Each row was made from one small tree. The marks that hang from a mark follow it in brackets, in alphabetical order. Every link used is in the known rows. Write each row's tree.
In the rows, 128 means zero.
Known rows
V{S{K Q}}: [ 64 169 125 104 125  79 158 119 131 131 127 200 141 112  80 127 167 114
  58 110 185 132 106 128 129 103 171 135 120 104 166 126 104 171 104  90
  94 138 106  93 191 161 143 120 161 109 129 132 128 148 179 133 134 113]
X{J K{P{V{H R S}}}}: [143 185 131 109 113 174 121 156 156 120 101 128 128 123 147 158 105 164
 117 143 195 130  72  99  71 108 153 177 113 206 153 113 113 138 163 142
 155 163 132 129 108 163  99 140 117 186 106 103 145 106 155 137 178 142]
H{V{P{Z} S{Q}}}: [ 66 176  75 159 132  90 112 134 152 129 112 169 139 117 127 141 149  95
 100  94 196 151  95 114 157 126 198 149 124  96 159 152 129 146 104 118
  73 112 133  88 147 185 163  95 146  78 115 140 130 168 162 148 160 155]
X{J K{P{V Z}}}: [164 161 117 109 103 160 147 141 188 114 153 133 141 117 139 145 145 182
 134 142 207 162  66 119 104  87 136 182 119 174 151 140 102 141 153 139
 149 146 143 107 108 173  97 146 104 157 106 129 117 113 182 157 196 153]
V{P{K{X}} S{Q{R}}}: [ 80 152 105 101 173  93 129 112 153 130  99 172 162  84 112 147 161 119
 109  92 147 120 130 133 153 139 126 129 118  83 123  91 124 120 115 135
 120 170 134 126 152 151 118 101 173  92 154 161 103 151 146 138  79 119]
J{X{K{P}}}: [167 162 129 116 155 139 140  97 130 130 129 151 151  92 107 117 131 155
 127 124 150 116  80 103 114 109 112 125 137 142 134 150 101 146 119 113
 144 121 144 116 115 128  71 109 115  91 105 141  93 141 154 129 189 107]
K{P X{J}}: [183 128 118  91 123 153 168 148 128 118  99 152 110 116  97 145  98 148
 118 139 194 122 111 116  62  90 128 177 125 172 135 163 119 150 155 124
 128 122 135 116 133 102 121 154 109 122 133 159 126 125 149 111 173 162]
Z{P{K{X} V{R}}}: [142 137 149  92 133 167 164 117 159 109 119 102 154 133 125 116 129 103
 166  81 106 114  74 122 139  99 155 155 163 109  85 176 108 121  90 171
  89 150 111 133 115 126 139 127 146 124 161 151 130 132 118 182 100  74]
V{H P S}: [114 162  89 143 155  97  96 128  96 152  80 168 105 134 119 156  98  83
 113 110 171 138 105  84 111 176 162 122 113 151 152 116 159 107 152 129
 125 130 111  92 110 139 151 156 119 143 114 102 148 115 162 134 131 143]
Q{R{V{H P{Z}}} S{K}}: [128 111  69 134 133 108 135 142 148 195 128 143 135 111 152 135  95 182
 103 119 169 163  75 133 174 119 153 108  91 116  89 145 121  98 142  78
  88 129 172 114 149 173 119 101 139 127  94 143 104 101 129 163 211  96]
Z{P{K{X} V{S{Q{R}}}}}: [ 99 131 155  82 133 135 167 130 167 111 135 118 160 108 109 139 155 113
 136  80 110 106 111 129 174 118 153 126 117  80  82 132  81 134 112 151
 110 148 119 126 126 140 153 107 160 138 151 163 115 132 136 170  91  91]
K{P{V{H R} Z} X}: [154  91 154 108 131 185 164 117 187 161 111 139 103 117 135  98  72 119
 165  58 170 109 132  94  78 111 160 174 120 170  98 179 123 113 159 173
 153 141 130 136  96 149 105 155 106 134 140 107 150 145 114 169 182 177]
V{P{K} R{Q}}: [154 188  81 135 174  95 113  90 154 148  81 172 145 114 125 112  98 103
 178 107 173 165  99  99 108  89 108 153 168 129 103 165 168  85  63 152
 101 189 128 125 159 138 111 121 144  80 171 141 113 146 142 184 115  87]
X{J K{P{V{H R} Z}}}: [157 174 130 117 107 178 134 142 190 130 136 127 131 117 150 141 112 188
 144 141 198 144  69 101  81  98 145 182 118 207 140 136 112 128 166 159
 155 155 138 129 106 176  95 137 105 169 103 102 137 110 155 156 199 144]
Z{P{V{R}}}: [139 163 114 114 129 145 141 121 134 122 121 110 139 163 112 116 123  94
 142  94 136 126  59  90 142 114 170 141 154 126  98 185 124 115 102 142
  73 127 131  91 118 136 159 108 130 138 131 134 142 136 141 179 129  82]
S{K{P{Z}} Q V{H}}: [102 165 138  88 109 113 129  94 176 184 166 203 116 112 118 155 121 191
  91 137 187 109 153 122 121 102 168 155 130 115 133 150  60 170 142  90
 113 137 144 170 207 154 149 112 144 101 119 115 116 138 157 191 193  98]
Z{P{K{X} V{H}}}: [152 117 156  88 126 149 168 123 141 122 131 120 138 128 120 148 122 111
 159  86 109 111  99 126 141 121 147 137 143 114  90 166  88 126 120 162
 120 131  94 141  99 108 164 149 127 144 152 144 122  95 140 175 116  79]
X{J K}: [160 189 102 114 114 128 159 145 115 112 142 164 146 122 107 157 149 186
  96 174 189 146  39 125  98  76 120 175 142 174 158 135 126 156 134 121
 121 124 126 114 115 161 119 135 123 121 103 143 119  86 195 115 184 122]
R{V}: [162 138  91 114 133  98 161 127 111 148 113 156 127 144 118 150 115 107
 109 129 167 129  60 102 160  79 133 148 131 118 117 203 140 138  66  82
 107  93 148  67 103 144 121 148 119  98 122 159 138 105 161 149 186 175]
S{K{P{Z} X} V{R}}: [142 135 134 103 119 178 140 101 182 157 133 165 123 141 146  93  91 164
 121 118 164 114 109 112  85  83 190 197 159 120 127 184 108 156 117 138
  91 160 157 168 169 160 109 131 147  60 134 142 143 168  94 178 181 139]
H{V{S{K}}}: [ 85 159  94 143 110 113 125 160 121 120 125 166 125 136 129 131 140 100
  72 104 184 153  77 115 135  91 225 159 141 102 179 187 108 190  93 101
  62 114 109  94 135 169 178 117 152  79 110 148 135 136 150 125 172 135]
X{K{P{V{H}}}}: [165 150 127 102 132 145 137 125 148 138 134 133 128 101 143 153 119 150
 109 102 178 144  93  98 110 108 128 156 133 153 148 142 110 140 133 115
 156 134 140 138  85 144 109 138 105 145 123 121 116  93 180 152 181 126]
Z{P{K{X} V{H R}}}: [145 136 159  98 133 171 157 120 151 125 117 110 140 133 130 129 107 110
 168  85 104 102  91 111 129 117 154 141 150 133  79 171 106 118 114 177
 109 146  99 150 102 117 147 136 135 144 154 131 139 115 115 180 110  71]
Q{R{V{H S}}}: [124 130 104 128 140 112 134 155 120 166 123 153 118 117 116 142  96 139
 104 123 152 115  87  75 171 123 143 112  81 130  83 168 134 128 125 104
 128 109 154  92  85 169 140 113 137 128  95 141 145  95 132 133 176 169]
P{Z}: [144 131 104 145 120 108 170 105 153 145 174 181 126 123  87  88 132 130
 146 115 180 167  75  95 142  85 140 152 133 124 123 199 141 128 113 146
 100 102 112  86 115 190 136 143 118  93 111 124 122 138 182 164 182 144]
X{J K{P{V{S} Z}}}: [140 164 121 117  99 158 141 148 191 111 141 132 138 116 138 143 142 167
 132 137 209 163  70 111 100  94 154 179 101 173 161 117 105 141 157 146
 154 153 136 101 110 185  97 148 107 171 103 122 123 124 175 152 187 169]
H{V{R S{K}}}: [ 76 179  98 151 119 137 112 155 133 122 102 158 129 138 137 106 116 102
  85  97 177 142  63 101 117  88 231 170 151 127 166 193 128 170  88 121
  45 132 116 106 141 182 156  98 161  77 117 132 161 155 117 131 167 122]
R{Q{S{K{P}}}}: [164 142  97 124 111  73 174 124 131 178 109 192 113  98  87 119  73 127
 112 120 224 195 122 131  93  61 122 134 108 122 119 157 122 134 105  66
 108 140 126 122 204 137 152 138 133 117 133 146  88 117 192 162 210  87]

Write each row's tree
[103 164 120  75 129 116 110 117 152 187 162 192 123 108 116 161 121 214
  67 147 172  91 162 116 138 111 155 137 129 107 111 140  51 173 149  75
 109 148 170 182 200 143 159  69 165  96 113 136 109 121 140 169 175  72]  S{K{P} Q{R} V{H}}
[103 188  75 150 168 122  88 114 119 132  60 149 135 146 127 110 105  72
 123  99 169 143  68  75 105 145 174 149 145 147 146 136 190  92 106 147
  81 158 135  84 134 167 110 122 144 108 132 114 159 174 130 144 103 138]  V{P R S}
[130  98 119 130 109 128 171 114 166 168 172 177 117 151 119 110 118 108
 156  78 163 133 101 105 147 109 166 152 133 139 112 182 105 128 141 168
 137 118  94  96  80 200 151 158 115 138 116  92 141 115 167 193 190 158]  P{V{H} Z}
[ 65 159 117 134 159  91 105 112 185 159 133 180 141  73 118 141 141 144
 150  99 159 137 136 101 164 163 134 101  87 119 109  98 121  94 150 161
 142 160 119 132 139 186 132 111 152 134 127 100 115 139 152 173 113 115]  V{H P{K Z} S{Q{R}}}
[109 207  74 104 154 107 104  85 114 171 100 192 154 155 124 154 117 130
  96 131 163  87 103 111 132 111 144 173 188 104 118 137 135 127  91 113
  74 145 163 144 188 169 136  73 173  55 140 135 133 168 150 181 132  99]  S{Q V{P R}}
[154 191  89 151 168  92 107 103 119 180  59 188 106 126 116 123  51 110
 151 110 189 137 113  71  73 136 123 139 139 184  95 153 185  77 119 144
 125 155 131 121 150 123 141 126 120 113 134 107 142 116 142 163 157 110]  V{H P R{Q}}
[121 106 118 116 135 128 150 142 182 145 136 137 124  97 127 111 117 156
 113 107 167 135  97  94 163 105 159 129  74 105  92 169 121 133 120 108
 124 131 180  90 115 167 103 116 133 108 109 169 130 132 113 142 179 191]  Q{R{V{S{K{P{Z} X}}}}}
[155 128  91 121 148 123 147 104 172 117 135 162 147 119 126 126 152 138
 173 121 162 160  87 136 129 105 124 165 151 119 130 152 134 109 117 175
 110 151 114 111 129 148 105 158 127  85 153 152 104 137 152 165 128 135]  V{P{K{X{J}} Z}}
[101 177 157 151 125 122 122 123 186 170  90 182  90  94 109  87  42 117
 143 104 212 151 137  59  53 113 179 136  77 188 113 152 150 114 134 144
 145 177 114 129 176 157 132 149 124 150 118  82 161 148 125 163 185 141]  V{H R{Q} S{K{P{Z}}}}
[ 91 170 130 135 128 148 114 123 182 133 109 150 123 117 121  75 107 114
 126  99 189 159  88  76  90 103 198 156 116 150 149 169 144 126 112 142
  89 168 129 103 160 181  97 131 139 125 123 102 158 184 113 154 148 133]  V{R S{K{P{Z}}}}
[123 179  63 150 157 134  86 127 136 126  99 137 147 135 163 132 123 105
 134 101 159 151  65 108 140  94 176 174 193 114 144 202 137 131  69 145
  46 143 130 128 120 158 142  91 155  56 145 147 128 147 117 164 135  90]  H{V{P{K} R}}
[ 99 186  80  81 141  78 119  82 127 159 137 207 152 153 122 169 170 153
  60 137 172 105 118 150 150 106 165 164 182  68 157 124  84 166  95  73
  72 154 153 135 221 145 149  95 168  49 143 159 104 148 164 176 140  83]  S{K Q V{P}}
[111 166 126 119 123 144 133 130 139 116 105 108 138 157 111 113 117  77
 136  87 139 125  63  83 139 126 188 136 131 123 104 164 131 118 106 147
  82 134 122  85 119 146 157 118 136 157 126 127 152 148 134 169 119 105]  Z{P{V{R S}}}
[141  98 150 106 103 175 167 152 181 137 110 148 102 127 125 133  90 118
 153  96 190 113 135 111  71 126 176 176  83 180 122 133 100 135 192 170
 170 137 109 108 106 154 124 182 105 174 119 111 152 133 132 146 186 214]  K{P{V{H S} Z} X{J}}
[ 75 172 129  97 128  92 136 120 153 128 117 179 129 101  89 134 154 119
  68 109 200 142 123 117 116 104 168 133 108 114 169 131  94 163 113  80
 104 147 126  99 195 144 128 120 147 126 131 129 124 158 168 134 138 120]  V{S{K{P} Q}}
[141  90 135  88 118 146 173 109 194 130 149 154 122 121 128  98 144 129
 121  73 181 143 120 136 108  89 177 172 135 113 147 174  82 157 131 128
 119 151 129 108 140 135 110 158 118 104 147 148 115 140 135 160 176 149]  S{K{P{V Z} X}}
[161 138 115  75 106 159 145 135 137 140 130 174 114 154 133 152 112 173
  88 160 179 108 113 138  84  80 177 195 157 122 156 157  76 186 136 106
  98 147 146 150 177 125 140 147 144  82 131 166 127 127 125 147 180 140]  S{K{P X{J}} V}
[154  93 144  77 115 159 187 142 142 139 127 170 138 143 135 159 124 120
 151 100 130  94 113 156 119  87 142 175 159 147 114 150  74 148 138 178
 151 156  61 146  84 150 144 174 150 134 159 126 128  86 138 163 141 128]  P{K{X{J}} V{H}}
[ 75 117 135  78 119 111 181 125 145 137 117 185 144 145 110 134 166  80
  73  64 165  99 120 151 135 103 190 161 135  95 152 120  80 171 111 115
 120 151 100  91 147 168 145 134 161 115 150 138 134 141 157 150 137 149]  P{V{S{K{X} Q}}}
[115 132 139  98 116 135 162 134 137 108 122 119 132 152 107 124 143  84
 111  83 140 123  82 117 136 127 196 135 123  98 127 149  94 145 119 131
  93 132 114  89 133 119 165 142 130 144 132 154 136 128 142 154 125 115]  Z{P{V{S{K{X}}}}}
[106 172 100 118 151  73 119 125 115 160  63 164 122 129 128 192 110  93
  98 115 175 106 102 101 151 148 147 125  94 131 122 124 147 112 105  82
 140 115 148  75 135 133 125 143 122 136 125 131 151 118 157 145 154 180]  R{V{H P S{Q}}}
[158 109 144 103 112 195 167 139 189 146 107 140 109 134 132 114  74 144
 166  99 184 103 121 106  61 106 165 190 114 202 103 165 112 120 180 184
 153 145 122 125 109 147 108 156 106 155 128 107 155 138 110 157 190 184]  K{P{V{H R} Z} X{J}}
[ 82 156 127 146 155 141 113 112 167 153  77 163 117 124 143  88  89 115
 136  80 166 126 101  92  72 164 204 147 113 173 137 125 170  93 157 177
 115 174 118 117 146 159 104 149 127 119 126  91 173 158  97 146 138 149]  V{H P{Z} R S{K{X}}}
[175 188 106 107 119 143 135 148 142 109 130 139 133 105 117 163 135 193
 109 174 206 159  60 110  83  85 117 174 127 185 163 137 117 147 146 110
 132 135 149 119 124 137 104 132 109 145 108 138 112 101 184 120 182 123]  X{J K{P}}
[157 139  84 116 127 137 133 103 149 145 144 181 143 159 142 152 127 144
 155 150 149 125  92 132 137  98 147 191 169  97 125 149 113 131 117 160
  98 146 128 144 132 177 134 152 152  63 135 156 117 139 143 190 147 146]  S{V{P{K{X{J}} Z}}}
[ 51 178 119 125 156 113 128  91 191 135  84 174 151 112 123  84 141 113
 106  74 182 125 106 122  97 133 187 158 122 127 143 108 159 108 116 148
  94 181 140  99 200 169  88 108 152  88 147 124 149 200 119 151 117 142]  V{P{Z} R S{K{X} Q}}
[166  92 128  94 108 171 180 136 187 124 128 144 119 135 120 123 115 132
 155 102 194 125 115 125  84  92 154 190 115 158 124 163  97 138 163 160
 142 137 128 102 115 150 116 167 107 138 132 141 130 141 139 156 185 196]  K{P{V Z} X{J}}
[ 95 148  92  71 152  99 141  98 140 166 136 201 157 129 126 151 159 185
  52 124 151  77 140 161 150 115 157 157 163  62 118 109  80 165 124  90
  89 159 180 162 205 141 146  64 182  31 140 186 100 144 129 151 140  98]  S{K{X} Q{R} V{P}}
[149  96 143 118 127 134 196  99 184 130 174 179 145  88 106  89 141 139
 175  98 141 148  93 132 138  66 118 165 143 104 111 185 122 133  96 177
 122 133  93 142 101 177 108 164 136  73 151 141 110 131 157 169 146 134]  P{K{X} Z}
